Every row comes from one small tree of marks. The marks that hang from a mark follow it in brackets, in alphabetical order. Every link used is in the known rows. Which tree was each row made from?
Known rows
gemo[gavol riveta]: [-0.72 -0.63  2.15  2.24 -0.01  0.14 -0.65  0.10 -0.83 -0.80  3.71  1.52
  1.41 -0.47  1.27  0.74 -0.29 -2.55  0.73]
puger[gavol[fefi nureb rokomez[keba]]]: [ 1.07  2.09  0.66  1.53  0.30  0.58 -1.39 -3.19  1.51 -0.19  4.80  0.59
  0.08  0.53  1.48  1.70 -0.01 -4.10  1.81]
fefi[gavol[nureb puger rokomez[keba]]]: [ 0.26  1.37  1.04  2.03  0.41  0.16 -1.45 -0.90 -0.98 -0.65  5.45  1.53
 -0.57  0.79  1.55  0.23  0.13 -3.06  0.08]
rokomez[gavol]: [-0.61 -0.39  0.64  2.06  0.38  0.07 -1.24 -1.65  0.45 -0.33  1.21  1.32
  0.32 -0.44  0.70  1.90  0.53 -0.86 -0.13]
riveta[gemo[gavol[puger]]]: [-0.65 -0.41  3.00  2.10 -0.61  0.11 -0.91  0.91 -1.94 -0.55  4.49  2.25
  0.84 -0.01  1.53  0.04 -0.17 -2.44 -0.21]
rokomez[gavol[nureb puger]]: [ 0.21  0.34  1.83  2.09 -0.06  0.41 -1.27 -0.99 -1.37 -0.49  2.82  1.80
 -0.52 -0.18  0.97  0.91  0.63 -2.32 -0.74]
puger[gavol[fefi nureb rokomez]]: [ 1.14  2.08  0.32  1.30  0.16  0.58 -1.01 -2.29  0.49 -0.25  3.95  0.80
 -0.65  0.43  1.17  0.97 -0.03 -3.97  1.72]
gemo[gavol[fefi nureb rokomez] riveta]: [ 0.57  1.23  1.85  1.74 -0.42  0.44 -0.53  0.52 -0.61 -0.83  5.39  0.90
  0.01  0.50  1.36  0.33 -0.14 -5.23  1.32]
gemo[gavol[nureb] riveta]: [ 0.10  0.02  2.89  2.41 -0.40  0.19 -0.55 -0.09 -2.02 -0.79  4.47  1.80
  0.62 -0.52  1.36  0.77  0.04 -3.97  0.43]
riveta[gemo[gavol[fefi nureb puger rokomez]]]: [ 0.74  1.47  2.47  1.59 -0.90  0.49 -0.82  1.25 -1.38 -0.51  6.25  1.72
 -0.65  0.87  1.61 -0.44  0.08 -5.01  0.42]
gavol[puger rokomez[keba]]: [-0.74  0.00  0.55  1.51  0.48  0.23 -1.53 -0.74  0.38 -0.99  4.14  1.08
  0.36  0.47  1.70  0.93 -0.59 -2.30  0.51]
keba[rokomez]: [-1.09 -0.50  0.53  1.20  0.62 -0.32 -0.74 -2.39 -1.03 -0.84  1.45  1.25
  0.52 -0.24  0.90  2.98  0.02 -0.28  0.37]
gavol[fefi puger rokomez]: [-0.22  1.14  0.45  0.99  0.20  0.29 -1.16  0.61  0.45 -0.86  3.62  0.80
 -0.57  0.75  1.30 -0.28 -0.31 -2.41  0.93]
riveta[gemo]: [-0.63 -0.28  2.05  1.88  0.14 -0.03 -1.00 -0.53 -0.86 -0.37  2.30  2.03
  0.15 -0.05  1.02  1.50  0.14 -1.14 -0.19]
gemo[gavol[puger rokomez] riveta]: [-0.73 -0.44  1.82  1.86 -0.34  0.46 -0.92  1.37 -0.85 -1.18  5.47  1.33
  0.72  0.75  1.72 -0.33 -0.72 -3.62  0.85]
gavol[fefi nureb rokomez[keba]]: [ 0.57  1.67  0.50  1.40  0.31  0.23 -1.27 -1.62  0.83 -0.72  4.20  0.65
 -0.47  0.33  1.42  1.81 -0.01 -3.94  0.96]
riveta[gemo[gavol[fefi puger]]]: [-0.11  0.70  3.03  1.85 -0.65  0.20 -0.88  1.24 -0.74 -0.41  4.71  1.69
  0.79  0.44  1.34 -0.42  0.15 -2.72  0.18]
vevet[nureb]: [-0.52 -0.37  0.84  1.51  0.56 -0.01 -0.93  0.21 -0.41 -0.79  2.05  1.68
 -0.09 -0.64  1.10  1.26 -0.77 -0.41  0.35]
gavol[fefi nureb puger rokomez]: [ 0.68  1.74  0.80  1.18 -0.11  0.40 -1.00  0.44 -0.76 -0.91  4.24  1.13
 -1.40  0.66  1.31 -0.23 -0.12 -3.74  0.62]

Write each row's tree
[ 0.15  1.37  0.20  1.47  0.52  0.40 -1.62 -3.15  2.70 -0.23  4.04  0.31
  0.90  0.62  1.48  1.83 -0.26 -2.77  2.19]
puger[gavol[fefi rokomez[keba]]]
[ 0.08  0.77  0.97  1.64  0.13  0.36 -1.40 -1.04 -0.97 -1.00  4.81  1.40
 -0.46  0.33  1.71  0.98 -0.41 -3.81  0.19]
gavol[nureb puger rokomez[keba]]
[ 0.12  0.51  2.42  1.82 -1.00  0.38 -0.78  1.21 -2.66 -0.75  6.02  2.34
 -0.67  0.53  1.69  0.16 -0.28 -4.68  0.02]
riveta[gemo[gavol[nureb puger rokomez]]]
[ 0.46  1.05  0.58  1.78  0.22  0.54 -1.41 -3.59  0.43 -0.37  4.44  1.09
  0.32  0.09  1.63  2.24 -0.28 -3.82  1.45]
puger[gavol[nureb rokomez[keba]]]
[-0.15  0.71  2.20  1.76 -0.42  0.31 -1.36  0.62  0.61 -0.61  6.35  1.15
  0.97  1.11  1.88  0.40 -0.31 -3.98  0.92]
riveta[gemo[gavol[fefi puger rokomez[keba]]]]
[ 0.10  0.71  0.41  1.57  0.19  0.16 -1.21 -1.86 -0.30 -0.87  3.92  1.27
 -0.28 -0.26  1.54  2.19 -0.39 -3.69  0.61]
gavol[nureb rokomez[keba]]
[ 0.64  1.34  2.18  2.17  0.20  0.45 -1.68 -1.68  0.65 -0.28  3.91  1.04
  0.17  0.29  1.22  0.99  0.91 -2.98 -0.32]
rokomez[gavol[fefi nureb puger] keba]
[ 0.30  1.39 -0.08  1.25  0.28  0.48 -1.13 -2.01  1.71 -0.16  3.29  0.48
  0.20  0.64  1.18  1.00 -0.21 -2.49  2.11]
puger[gavol[fefi rokomez]]
[-0.20 -0.22  0.99  1.67  0.25  0.01 -0.91 -3.36 -1.18 -0.43  1.80  1.36
 -0.18  0.07  0.59  3.51  0.97 -1.60 -0.32]
keba[rokomez[gavol[nureb]]]
[-1.10 -0.78  1.17  1.49  0.48  0.11 -1.22 -2.13 -0.58 -0.54  2.02  1.14
  0.67  0.63  0.77  2.22  0.51 -0.40 -0.51]
keba[rokomez[gavol[puger]]]
[ 0.81  1.42  1.88  1.57 -0.82  0.21 -0.66  0.47 -0.83 -0.45  5.34  1.58
 -0.72  0.45  1.35  0.76  0.15 -5.01  0.72]
riveta[gemo[gavol[fefi nureb rokomez]]]
[ 0.30  0.87  1.82  1.48  0.20  0.24 -1.06 -2.01 -0.77 -0.42  2.98  0.98
 -0.22  0.80  0.73  1.63  1.08 -2.09 -0.33]
keba[rokomez[gavol[fefi nureb puger]]]
[-0.31  0.62  1.61  2.06  0.45  0.31 -1.84 -1.34  2.10 -0.31  3.24  0.66
  1.01  0.54  1.23  0.95  0.68 -1.67  0.02]
rokomez[gavol[fefi puger] keba]
[ 0.42  1.27  0.79  1.76  0.28  0.19 -1.01 -0.01 -1.84 -0.61  4.67  1.87
 -1.28  0.60  1.22 -0.31  0.11 -2.70  0.04]
fefi[gavol[nureb puger rokomez]]
[-0.08  0.56  1.07  2.10  0.62  0.11 -1.71 -2.60  2.43 -0.16  2.34  0.46
  1.02 -0.08  0.92  2.14  0.78 -1.47  0.39]
rokomez[gavol[fefi] keba]
[-0.69 -0.26  1.87  1.67 -0.69  0.28 -0.94  1.23 -1.22 -0.70  5.36  1.97
  0.14  0.62  1.66  0.16 -0.50 -3.50  0.33]
riveta[gemo[gavol[puger rokomez]]]
[ 0.67  1.32  2.51  1.72 -0.68  0.67 -0.79  1.63 -1.06 -0.95  6.33  1.13
 -0.23  0.92  1.62 -0.80 -0.22 -5.52  1.12]
gemo[gavol[fefi nureb puger rokomez] riveta]
